Each row comes from the steps of one walk. Every step used is in the known rows, and no mark comes twice. Write the walk behind each row, first mark first.
Known rows
telad > gama > geri > porokik > sodaf: [ 16.0  58.9  66.6  -4.2 -14.7  10.9  12.7   2.8 -16.3   7.8  10.8 -52.2
  -2.8   3.7 -31.8  28.8  13.5 -20.2  -5.3]
telad > gama: [-35.4 -21.2   7.4  -5.6  10.9   3.3  -6.0 -36.2   7.6 -21.8   7.1  37.7
  -1.3  17.7  15.3 -21.4  -4.1  14.5  29.2]
vasas > telad > gama: [-48.2 -10.7   3.7   0.5   7.4  -0.7 -15.2 -48.1  -2.4 -14.7  -8.9  13.5
   6.9  17.9  28.8 -31.1  31.7  33.4  19.0]
sodaf > vasas: [ -3.4 -42.5 -69.3  17.7  35.2 -17.5   7.8  10.4  10.3 -44.9  -8.9  32.9
   3.7   0.9   7.5  -2.4 -38.0   9.4  30.9]
geri > porokik > sodaf: [ 31.7  20.2  16.3  22.5   8.6  -2.8   1.1 -15.7  26.3   0.9  12.2  -2.6
 -29.0 -19.0  10.5  16.1  -6.3 -10.7  42.7]
geri > porokik > vasas: [ 27.9 -23.9   7.0  28.5  42.3   8.7  -0.5   0.6  56.4 -13.8  27.4  21.3
 -27.4  10.9  32.8   1.1 -36.7 -14.0  24.0]
telad > gama > vasas: [ -6.6 -60.2   7.1   7.3   6.7 -12.3  -6.2  -7.5  19.4 -10.6   1.7  46.7
  21.9  30.9 -28.9 -23.4 -16.7  -4.8   6.3]
sodaf > vasas > geri > porokik: [ -6.5   3.5 -57.2  14.1  20.7  19.6   8.9  46.1 -15.9 -13.6 -13.1  23.3
 -10.1   6.0  10.8  22.7 -15.8   7.4 -34.6]
vasas > geri > porokik > telad: [  5.5  38.0  23.8 -18.8  -7.0  33.0   2.0 -13.1  12.0  10.3 -12.4   2.1
 -31.6 -11.2  20.0 -15.2  27.5  -8.8 -10.1]
gama > vasas > geri: [ 36.4 -33.2 -43.1  15.5  -2.0 -41.5  -6.3   1.7   3.0  17.8 -28.9  48.7
  43.1   4.7 -10.8  -7.1  -3.4  -4.5  -7.1]
vasas > telad > gama > geri > porokik > sodaf: [ -1.6  65.2  66.9   5.9 -17.5  11.0   2.2  -4.8 -34.0  17.2  -3.5 -79.0
   6.7  -4.4 -23.8  18.6  46.4   4.2 -11.9]
vasas > geri > porokik > sodaf > gama: [  1.8  57.1  -5.6 -11.5 -36.0   5.4  -6.8 -15.6 -27.7  44.1  33.8  -8.5
 -17.4 -48.9  26.0  39.3  -6.1   3.8  -8.2]
sodaf > vasas > geri > porokik > gama: [ 10.3   9.8 -32.6 -33.2   8.0  38.7  15.6  41.5  24.8  -0.7 -15.6  41.0
 -42.3  20.0  21.0  29.3 -33.0  13.6 -41.8]
gama > geri: [ 26.9 -17.3  -8.4  -9.5   6.8 -38.0  -6.0  -9.5 -13.5   6.3 -10.8  -6.2
  39.5  -7.5   0.7   0.5   7.8 -19.5  36.6]
geri > porokik > sodaf > vasas: [ 26.0   8.3 -25.4  29.7  21.4   2.6  24.2  26.6  17.5 -31.6   8.7  -8.9
 -30.3 -16.7 -11.1  35.6 -35.3   4.0  15.9]
telad > gama > vasas > geri > porokik: [-15.6  -6.4  16.4   9.4  -6.3  30.7  -2.0  30.5  -9.7  25.7  -4.0  34.9
  11.6  40.9 -26.1   0.2   7.8  -6.4 -60.0]
sodaf > vasas > geri > porokik > telad > gama: [-41.9  39.9  11.9 -19.6  -3.9  66.3  27.1  27.0  -3.6 -32.4 -11.6  -2.5
 -49.0  16.5 -13.8  -2.7  -0.2  18.7 -63.6]
sodaf > gama > geri > porokik > telad: [-15.0  23.0  47.1 -51.3 -32.2  35.4  -3.6  10.6 -16.8  30.6  43.9 -53.2
 -27.6 -32.1   4.7  -3.8  11.1 -40.1  13.6]
gama > geri > porokik: [ 15.8  -3.7  18.9  -4.4   7.8   2.6  -5.4  26.1 -17.7  18.5   7.3 -17.1
  11.5   2.8   3.7   8.6  15.1 -32.3  18.3]
sodaf > vasas > telad > gama: [-56.1 -19.9 -37.1  11.5  16.4   1.8   4.8  -5.1  -9.2 -43.3 -14.8   6.5
   3.1  18.2   3.9 -18.2   1.1  44.7  -7.7]

Write each row's walk
[ 33.7  33.7 -66.7  23.0   3.3 -42.8  22.1  -7.1  -7.6 -28.1 -31.3   6.4
   7.7 -30.5 -11.7  32.7 -27.4  25.3  -4.9]
porokik > sodaf > vasas > geri
[ 38.8   0.4 -42.0  21.7  27.0 -33.8   4.9 -27.3  31.1  -6.5 -12.1  37.3
  19.7  -3.8  37.3  -4.4 -23.1   7.9  -2.3]
porokik > vasas > geri
[ 13.1 -10.1   8.0  21.6 -26.4 -18.2 -18.8   7.6  -2.7  40.0  31.6 -32.0
  -2.0 -34.1 -12.8   7.3  -1.4  -7.9   8.3]
geri > porokik > sodaf > gama > vasas > telad
[ 30.8  -5.8 -52.5  29.4  14.8 -37.9  17.8  -5.0  17.5 -42.5 -10.1   0.5
  -5.7 -29.2  -9.2  17.4 -46.2  15.6  33.1]
porokik > sodaf > vasas
[ 14.2 -66.4 -32.0  24.9   8.4 -43.7 -21.0 -13.7  14.8   2.5 -23.8  16.9
  41.9   3.0  -5.6 -31.3  13.7   0.7  25.8]
gama > vasas > telad
[-11.0  18.6  63.7 -39.1 -21.9  10.5  11.5 -26.1  -4.3 -19.6  -5.7 -34.5
  -2.6   2.0 -23.3 -27.6  21.8 -12.8   6.1]
porokik > telad > gama > geri
[-18.1 -62.4 -39.0   2.6 -15.2 -37.7 -32.5  -7.4 -11.1  27.3  19.1  10.8
  30.6 -21.5   9.0 -28.0  -0.2   0.9  18.8]
sodaf > gama > vasas > telad
[ -1.5 -20.6  -6.5   5.3 -10.0 -15.1  -1.5  -2.8  -8.5   7.8 -19.8  44.1
  39.0  27.9 -23.8  -9.0   0.7   4.3 -38.7]
telad > gama > vasas > geri
[ 28.3  26.6   1.6 -18.5 -39.9 -54.3  -4.8 -20.1 -36.9  24.9  30.7 -44.7
  22.4 -56.4  -4.1  21.6 -16.3 -13.8  39.2]
porokik > sodaf > gama > geri
[-32.6  -0.1 -21.4   0.0   3.1 -13.6   8.8  20.8 -42.8 -27.9 -26.4 -43.7
  32.9  11.4 -27.8  -5.4  16.7  22.6 -23.8]
sodaf > vasas > telad > gama > geri
[ 29.2  -3.4  22.2  -4.3 -13.6  18.9   0.0  19.1  25.0  18.6 -17.8   6.9
 -14.4   1.7 -24.5 -17.0  16.4 -30.3 -33.1]
gama > vasas > geri > porokik > telad
[-20.2 -13.3   7.5  20.3  27.1  -9.8  -0.6 -44.9  31.3 -25.4   5.2   9.6
   5.5  20.6  27.7 -26.3   2.1  28.7   4.8]
porokik > vasas > telad > gama
[ 13.9  18.6 -29.8  39.4  16.3  -5.0  12.5  14.6   5.6 -21.9  -7.4 -37.5
 -23.5 -18.6  -5.5  20.1  -4.1  23.7   9.6]
geri > porokik > sodaf > vasas > telad
[ -5.8 -23.1 -21.3  -6.2 -23.6   7.3 -22.9  35.8 -22.6  52.9  30.3  28.7
   8.6  -6.9   3.1   9.1  -8.3 -19.1 -34.0]
sodaf > gama > vasas > geri > porokik
[-31.9  22.7  48.4  -6.4  -7.7  23.8 -10.5   8.6 -37.5  15.4  -1.4 -49.9
   9.8  21.4  -2.9  -6.0  54.9   1.8 -19.1]
vasas > telad > gama > geri > porokik
[-14.3 -27.6  70.6  -8.8  -4.4  51.6   4.9  10.8  40.6 -12.2  15.7   1.9
 -37.3  30.1 -36.7 -29.6  -0.3 -25.1  -9.8]
geri > porokik > telad > gama > vasas
[ 14.9 -13.7  25.5 -44.5  12.6  36.9  -2.7  -1.3  62.1  14.0  10.5  47.1
 -59.3  23.9  40.7   1.1 -21.1 -13.1  28.2]
geri > porokik > gama
[-15.1  -1.1  25.2 -15.3  -4.7  -8.4  -0.7 -14.2 -25.2  -5.2   0.8  -7.6
  29.2  15.1 -10.4  -8.8  12.2  -7.1   8.6]
telad > gama > geri
[ -5.8 -16.0 -14.0 -33.8 -21.7 -30.9 -19.7  -3.4 -41.7  26.4  30.9 -16.1
  31.9 -28.9  14.1  -3.0  -9.1 -22.8  32.7]
sodaf > gama > geri
[-30.6  32.1   0.8  27.8   7.9  24.7  20.4  10.9  -2.8 -30.9  -4.6 -39.3
 -31.6  -3.3 -16.5  16.5  -1.6  34.5 -23.6]
geri > porokik > sodaf > vasas > telad > gama
[ 18.0  21.3  10.5 -42.8  -6.8  33.1  -2.2  -1.5  32.0  31.5  -5.8  46.3
 -38.5  20.0  45.1  11.9  -0.9   1.4 -20.7]
vasas > geri > porokik > gama
[-25.2   9.4  25.0 -10.8  -6.9 -14.9  -9.8 -24.0 -36.2   4.0 -15.4 -33.9
  38.6  11.8  -1.2 -17.3  45.9  10.3  -0.1]
vasas > telad > gama > geri
